Every row comes from one small tree of marks. The marks that hang from a mark follow it in brackets, in alphabetical order. Every link used is in the known rows. Which tree was each row made from?
Known rows
pebo[nema[lefon niraf]]: [-1.204  0.347 -0.687  0.446  1.353  0.200 -0.485 -0.185  0.009 -0.081
 -0.557  0.096  0.562 -0.369  0.174  0.729  0.043  0.201 -0.513  0.075
  0.024  0.728  0.196  1.292 -0.066 -0.446 -0.392  2.539  0.002]
bira[sataseb]: [-0.409 -0.562  0.422 -0.554 -0.038  0.458 -0.729 -0.618 -0.465 -0.039
 -0.308 -0.401  0.487 -0.320 -0.046 -0.364  0.025  0.091 -0.784  1.352
  0.188 -0.643  0.113  0.500 -1.032 -0.156  0.201 -0.138  0.059]
nema[befi lefon niraf rofak rovef[sataseb[gisi]]]: [ 0.161 -0.163 -1.142  0.666  4.459  2.761  1.787 -0.730  0.243 -0.241
 -0.067 -1.250  2.576  0.935 -0.563  1.618  0.871 -0.934 -1.614 -2.219
 -0.623  2.971 -0.527  2.230 -0.271 -0.958  0.036  5.021 -0.246]
niraf[nema[befi lefon rofak]]: [-0.103  0.299 -1.047  0.380  2.938  0.583 -0.060  0.001  0.597  0.445
 -0.668 -1.005  1.002  0.991  0.260  0.843  0.185 -1.057 -2.046 -1.358
 -0.190  0.303  0.008  1.122  0.057  0.376  0.221  1.379 -0.831]
pebo[rovef]: [-0.252 -0.134  0.189 -0.580 -0.564 -0.187 -0.091  0.019 -0.079  0.004
 -0.009  0.933  0.060  0.446 -0.286  0.263 -0.895 -0.412  0.100  0.957
 -0.051  0.428 -0.275  0.236  0.018  0.031 -0.151 -0.206 -0.442]
pebo[nema]: [-0.552 -0.133 -0.314  0.284 -0.388 -0.411 -0.329  0.068 -0.082 -0.290
 -0.532 -0.048  0.058 -0.839  0.094  0.350 -0.276  0.463  0.307  0.051
 -0.288  0.059  0.353  0.638  0.324 -0.008 -0.081  0.227 -0.326]
niraf[nema]: [-0.327  0.299 -0.559 -0.046  0.431  0.387  0.208  0.547  0.043  0.204
 -0.217 -0.011 -0.117  0.174 -0.050  0.059 -0.417 -0.089 -1.167 -1.684
  0.472 -0.043  0.288 -0.022  0.146 -0.033 -0.195 -0.741 -0.324]
rovef[pebo sataseb]: [ 0.302 -0.141  0.490  0.558 -0.412  1.356  0.526 -0.248  0.506  0.046
 -0.006 -1.535  0.309  0.238 -0.484  0.243 -0.123  0.921 -0.131  0.198
 -0.346  0.041 -0.344  0.354 -1.006 -0.553  0.557 -0.203 -0.575]
sataseb[gisi]: [-0.105 -0.447  0.067 -0.088  0.230  1.121  1.256 -0.510 -0.353 -0.292
 -0.124  0.396  0.337  0.067 -0.404 -0.039 -0.742 -0.378 -0.319 -1.488
  0.677  1.205 -0.109 -0.283  0.527  0.152  0.196  0.237 -0.054]
rovef[sataseb[gisi]]: [ 0.140 -0.317  0.213 -0.287  0.087  2.319  1.358 -0.655 -0.092 -0.520
  0.220 -0.164  0.526  0.129 -0.711  0.382 -0.130 -0.230 -0.205 -0.308
  0.222  1.604 -0.347  0.189 -0.042 -0.241  0.399  0.888 -0.307]
rovef[pebo[nema] sataseb]: [-0.178 -0.376  0.324  0.772 -0.756  1.036  0.279 -0.148  0.461 -0.225
 -0.520 -1.462  0.330 -0.463 -0.381  0.583 -0.450  1.299  0.106  0.413
 -0.617  0.138  0.002  0.875 -0.705 -0.586  0.424  0.037 -0.790]
pebo[nema[lefon niraf rofak rovef[sataseb[gisi]]]]: [-0.550 -0.359 -0.847  0.850  2.439  2.041  1.098 -0.479  0.103 -0.426
 -0.417 -0.577  1.841 -0.510 -0.546  1.698 -0.105 -0.085 -1.679 -2.841
 -0.438  2.649  0.138  2.200  0.352 -1.063 -0.313  4.234 -0.357]
pebo[nema[befi niraf rovef[sataseb]]]: [-0.312  0.041 -1.228  0.801  2.140  1.071  0.992  0.187 -0.070 -0.642
 -0.220 -0.775  1.396 -0.314 -0.358  1.243  0.866  0.304  0.145  0.409
 -1.165  1.749 -0.029  2.066 -0.291 -1.083 -0.395  3.022 -0.119]
nema[rovef]: [ 0.039 -0.100 -0.126  0.439  0.509  0.140  0.674  0.432 -0.292 -0.008
  0.123  0.010  0.440 -0.073 -0.001  0.234 -0.098  0.179 -0.364 -1.905
 -0.152  0.464  0.070  0.485  0.057 -0.516 -0.516  0.676  0.296]
niraf[nema panuzot]: [-0.410  0.661 -0.316  0.349  1.140  0.886  1.035  0.692  0.025  0.114
  0.152  0.098 -0.266  1.217 -0.156  0.054 -0.318 -0.184 -2.248 -4.439
  0.775 -0.661  0.465 -0.185  0.523 -0.488 -0.063 -0.795 -0.638]
rovef[pebo[nema[befi lefon niraf[panuzot]]] sataseb]: [-0.596  0.422 -0.372  1.213  2.466  1.917  0.886 -0.323  0.650 -0.132
 -0.523 -1.885  1.241  1.188 -0.259  1.033  0.392  0.520 -1.093 -0.756
 -0.620  0.299 -0.299  1.760 -0.959 -1.165  0.489  2.540 -0.885]
nema[befi lefon rofak rovef[sataseb]]: [ 0.501 -0.085 -0.821  0.624  3.344  1.525  0.515 -0.394  0.601  0.064
 -0.136 -1.734  2.041  0.812  0.148  1.416  0.984 -0.790 -1.238 -0.914
 -1.077  1.230 -0.483  2.135 -0.622 -0.443  0.199  3.662 -0.469]
niraf[nema[befi rofak] panuzot]: [ 0.345  0.251 -0.882  0.783  2.791  0.850  1.119  0.422  0.440  0.137
 -0.230 -0.817  0.613  1.631 -0.107  0.681  0.223 -0.992 -2.564 -3.979
 -0.239 -0.317  0.298  0.437  0.736 -0.322  0.388  0.094 -1.105]
nema[lefon niraf rofak]: [-0.193  0.162 -0.605  0.472  2.561  0.872 -0.418 -0.329  0.446  0.350
 -0.196 -0.289  1.086  0.286 -0.111  0.922  0.498 -0.459 -1.685 -1.014
 -0.210  1.077 -0.009  1.229 -0.038 -0.610 -0.109  2.819 -0.136]
gisi[sataseb]: [-0.081  0.724 -0.069 -0.295  0.309  0.601 -0.038 -0.392 -0.075 -0.178
 -0.025  0.586  0.015  0.149  0.201  0.142  0.840  0.078  0.524  1.749
  0.081 -0.033 -0.285  0.344 -0.753  0.293 -0.168  0.720  0.152]

Write each row's tree
[-0.265  0.466 -0.386  0.778  3.186  1.186  0.240 -0.265  0.442  0.294
  0.099 -0.335  1.005  1.272 -0.111  0.932  0.634 -0.722 -2.609 -3.281
 -0.023  0.478  0.090  1.141  0.165 -1.048 -0.018  2.819 -0.380] | nema[lefon niraf[panuzot] rofak]
[ 0.046  0.188 -0.684  0.799  2.223  1.013  1.409  1.062  0.081  0.221
  0.086 -0.322  0.579  0.954 -0.229  0.758 -0.331 -0.320 -3.122 -6.973
  0.181 -0.006  0.626  0.606  0.962 -1.058 -0.347  0.184 -0.737] | niraf[nema[rofak rovef] panuzot]
[ 0.024  0.472 -0.834  0.933  4.581  1.170  0.554 -0.390  0.540  0.159
 -0.087 -0.812  1.534  1.809  0.041  1.094  1.215 -1.149 -2.152 -1.916
 -0.416  0.530 -0.166  1.492 -0.054 -0.808  0.234  3.451 -0.500] | nema[befi lefon niraf[panuzot] rofak]
[ 0.978 -1.059 -0.275  1.181  2.176  2.243  2.466 -0.374  0.378 -0.295
 -0.311 -2.109  1.930  0.618 -0.773  1.031 -0.193 -0.004 -0.986 -2.816
 -0.791  1.874 -0.516  1.287 -0.013 -0.699  0.541  1.784 -0.862] | nema[befi rofak rovef[pebo sataseb[gisi]]]
[ 0.610 -0.472 -0.328  1.378  1.733  1.855  1.130  0.163  0.567  0.029
  0.178 -1.793  1.490  0.134 -0.930  1.200  0.293  0.875 -1.437 -2.534
 -0.961  1.639 -0.059  1.580 -0.356 -1.784 -0.151  2.043 -0.417] | nema[niraf rofak rovef[pebo sataseb]]
[-0.414 -0.707 -0.345 -0.213  1.650  1.608  0.643 -1.005  0.443 -0.489
 -0.942 -0.351  1.793  0.485 -0.397  1.747 -0.837 -1.149 -0.729  0.599
 -0.844  2.088 -0.533  2.131  0.045  0.101  0.518  3.008 -1.421] | pebo[nema[befi lefon rofak] rovef[sataseb[gisi]]]
[-0.275 -0.722  0.433  0.726 -0.628  1.982  1.702 -0.495  0.150 -0.507
 -0.689 -1.170  0.618 -0.316 -0.802  0.538 -1.167  0.955 -0.253 -0.991
 -0.007  1.116 -0.121  0.611 -0.108 -0.403  0.529  0.303 -0.824] | rovef[pebo[nema] sataseb[gisi]]
[-0.394  0.555 -1.100  0.684  3.848  0.763  0.732 -0.050 -0.073  0.110
 -0.108 -0.453  1.538  1.010  0.246  0.778  0.806 -0.480 -0.804 -0.943
 -0.296  1.242 -0.335  1.783 -0.721 -0.748 -0.545  3.764  0.399] | nema[befi lefon niraf rovef]
[-0.328 -0.216 -0.358  0.469  0.091  0.599  0.512  0.278 -0.100 -0.488
 -0.140 -0.490  0.663 -0.858 -0.243  0.904 -0.030  0.656  0.067 -1.209
 -0.678  0.838  0.239  1.269  0.079 -0.707 -0.379  1.435 -0.247] | pebo[nema[rovef[sataseb]]]
[-0.187 -0.115 -0.738  1.207  2.032  1.493  0.956  0.249  0.166 -0.517
  0.128 -0.799  1.267 -0.149 -0.666  1.555  0.585  0.267 -1.652 -4.040
 -0.900  1.280  0.507  1.861  0.603 -1.776 -0.383  2.756 -0.594] | pebo[nema[niraf[panuzot] rofak rovef[sataseb]]]
[ 0.017 -1.035 -0.364 -0.150  0.836  1.324  1.000 -0.775  0.286 -0.763
 -0.845 -0.199  1.515  0.259 -0.754  1.544 -0.852 -0.897 -0.171  0.695
 -1.155  2.220 -0.408  1.657  0.490 -0.014  0.494  1.813 -1.497] | pebo[nema[befi rofak] rovef[sataseb[gisi]]]
[-0.070 -0.405  0.436 -0.906 -0.513  1.835  1.070 -0.604 -0.128 -0.459
  0.143  0.526  0.638  0.587 -0.796  0.618 -0.996 -0.507 -0.064  0.456
  0.123  1.785 -0.591  0.426 -0.017 -0.126  0.186  0.569 -0.699] | pebo[rovef[sataseb[gisi]]]
[ 0.231  0.477 -1.077  1.045  5.060  2.223  1.348 -0.262  0.482 -0.065
  0.313 -1.414  2.280  1.753 -0.261  1.685  1.637 -0.907 -2.162 -3.412
 -0.868  1.479 -0.260  2.264 -0.409 -1.584 -0.009  4.693 -0.467] | nema[befi lefon niraf[panuzot] rofak rovef[sataseb]]
[ 0.039  0.579 -1.149  0.810  4.246  2.182  1.348  0.305  0.495  0.211
  0.001 -1.325  1.635  1.880 -0.018  1.387  0.666 -0.957 -3.186 -5.239
 -0.278  0.384  0.039  1.815 -0.007 -0.926  0.077  2.499 -1.012] | niraf[nema[befi lefon rofak rovef[sataseb]] panuzot]
[-0.129 -0.545 -0.244  1.299  1.559 -0.191  0.066 -0.321  0.728  0.226
 -1.305 -1.947  1.064  0.096  0.165  0.828 -0.488  0.249 -0.832 -0.441
 -0.781 -0.148 -0.085  1.491 -0.199  0.082  0.515  1.330 -1.009] | rovef[pebo[nema[befi lefon rofak]]]
[-0.851  0.982 -0.334  0.231  1.988  1.178  0.444  0.459  0.165  0.409
 -0.038  0.119  0.178  1.490  0.215  0.307 -0.274 -0.549 -2.847 -4.494
  1.029 -0.778  0.293  0.329  0.105 -0.342 -0.060  0.449 -0.532] | niraf[nema[lefon] panuzot]
[ 0.369 -0.103 -0.839  1.457  4.018  2.063  1.038 -0.308  0.750  0.268
 -0.283 -2.312  2.297  1.114 -0.430  1.500  0.861  0.040 -1.698 -1.383
 -1.118  1.592 -0.518  2.408 -0.971 -1.303  0.130  4.142 -0.512] | nema[befi lefon niraf rofak rovef[pebo sataseb]]
[ 0.050 -0.740 -1.188  1.049  2.749  1.861  1.654 -0.404  0.003 -0.803
 -0.472 -0.923  1.940 -0.332 -0.723  1.650  0.482 -0.119 -0.676 -1.966
 -1.049  2.792 -0.015  2.121  0.595 -1.084 -0.110  3.589 -0.578] | pebo[nema[befi niraf rofak rovef[sataseb[gisi]]]]
[ 0.193  0.109 -0.413  0.807  2.218  0.972  0.531  0.048  0.270  0.001
  0.277 -0.309  0.673  0.879 -0.466  0.793  0.655 -0.393 -1.899 -3.270
 -0.250  0.574  0.352  0.574  0.575 -1.177 -0.010  1.515 -0.496] | nema[niraf[panuzot] rofak]
[-0.069  0.285 -0.711  0.354  2.188  1.807  0.482  0.300  0.473  0.371
 -0.099 -0.947  1.210  0.401 -0.085  1.233  0.085 -0.222 -2.684 -3.740
 -0.121  1.015  0.135  1.578 -0.073 -0.684 -0.268  2.050 -0.608] | niraf[nema[lefon rofak rovef[sataseb]]]
[-0.327  0.187 -0.817  0.563  2.238  0.715  0.317  0.570  0.304  0.495
 -0.355 -0.481  0.957  0.394  0.109  0.928 -0.399 -0.378 -2.783 -4.350
  0.240  0.556  0.357  1.187  0.391 -0.399 -0.440  1.507 -0.384] | niraf[nema[lefon rofak rovef]]
[-0.334 -0.787 -0.041  0.068 -0.507 -0.663 -0.496 -0.023  0.271 -0.202
 -0.708  0.399  0.420 -0.425 -0.304  1.095 -1.202 -0.248 -0.318 -0.010
 -0.918  0.793  0.198  1.143  0.724 -0.037 -0.108  0.391 -1.092] | pebo[nema[rofak] rovef]
[ 0.009 -0.832  0.181  1.255 -0.341 -0.282  0.055  0.120  0.544  0.075
 -0.962 -1.381  0.327 -0.654 -0.214  0.567 -1.004  0.896 -0.643 -1.355
 -0.686 -0.075  0.294  0.755  0.270 -0.260  0.329 -0.240 -0.950] | rovef[pebo[nema[rofak]]]
[-1.002  0.032 -0.395  0.355  1.960  0.502 -0.210 -0.157  0.362 -0.073
 -0.589  0.533  1.030  0.806 -0.262  1.497 -0.642 -0.688 -2.039 -2.090
 -0.336  0.834  0.210  1.907  0.392 -0.939 -0.285  2.541 -1.098] | pebo[nema[lefon niraf[panuzot] rofak] rovef]
[-0.679 -0.105  0.104  1.360  0.654  0.468  0.926  0.339  0.107 -0.088
 -0.489 -0.839  0.174  0.264 -0.481  0.357 -0.627  1.038 -1.056 -2.478
 -0.022 -0.168  0.355  0.616 -0.036 -1.061  0.037  0.262 -0.565] | rovef[pebo[nema[niraf[panuzot]]]]
[ 0.164 -0.598  0.430  0.743  0.286  2.191  2.297 -0.127 -0.136 -0.237
  0.039 -1.089  1.017  0.153 -0.756  0.391 -0.923  0.740 -0.724 -2.988
  0.141  1.496 -0.300  0.517 -0.240 -0.856  0.132  0.784 -0.238] | nema[rovef[pebo sataseb[gisi]]]
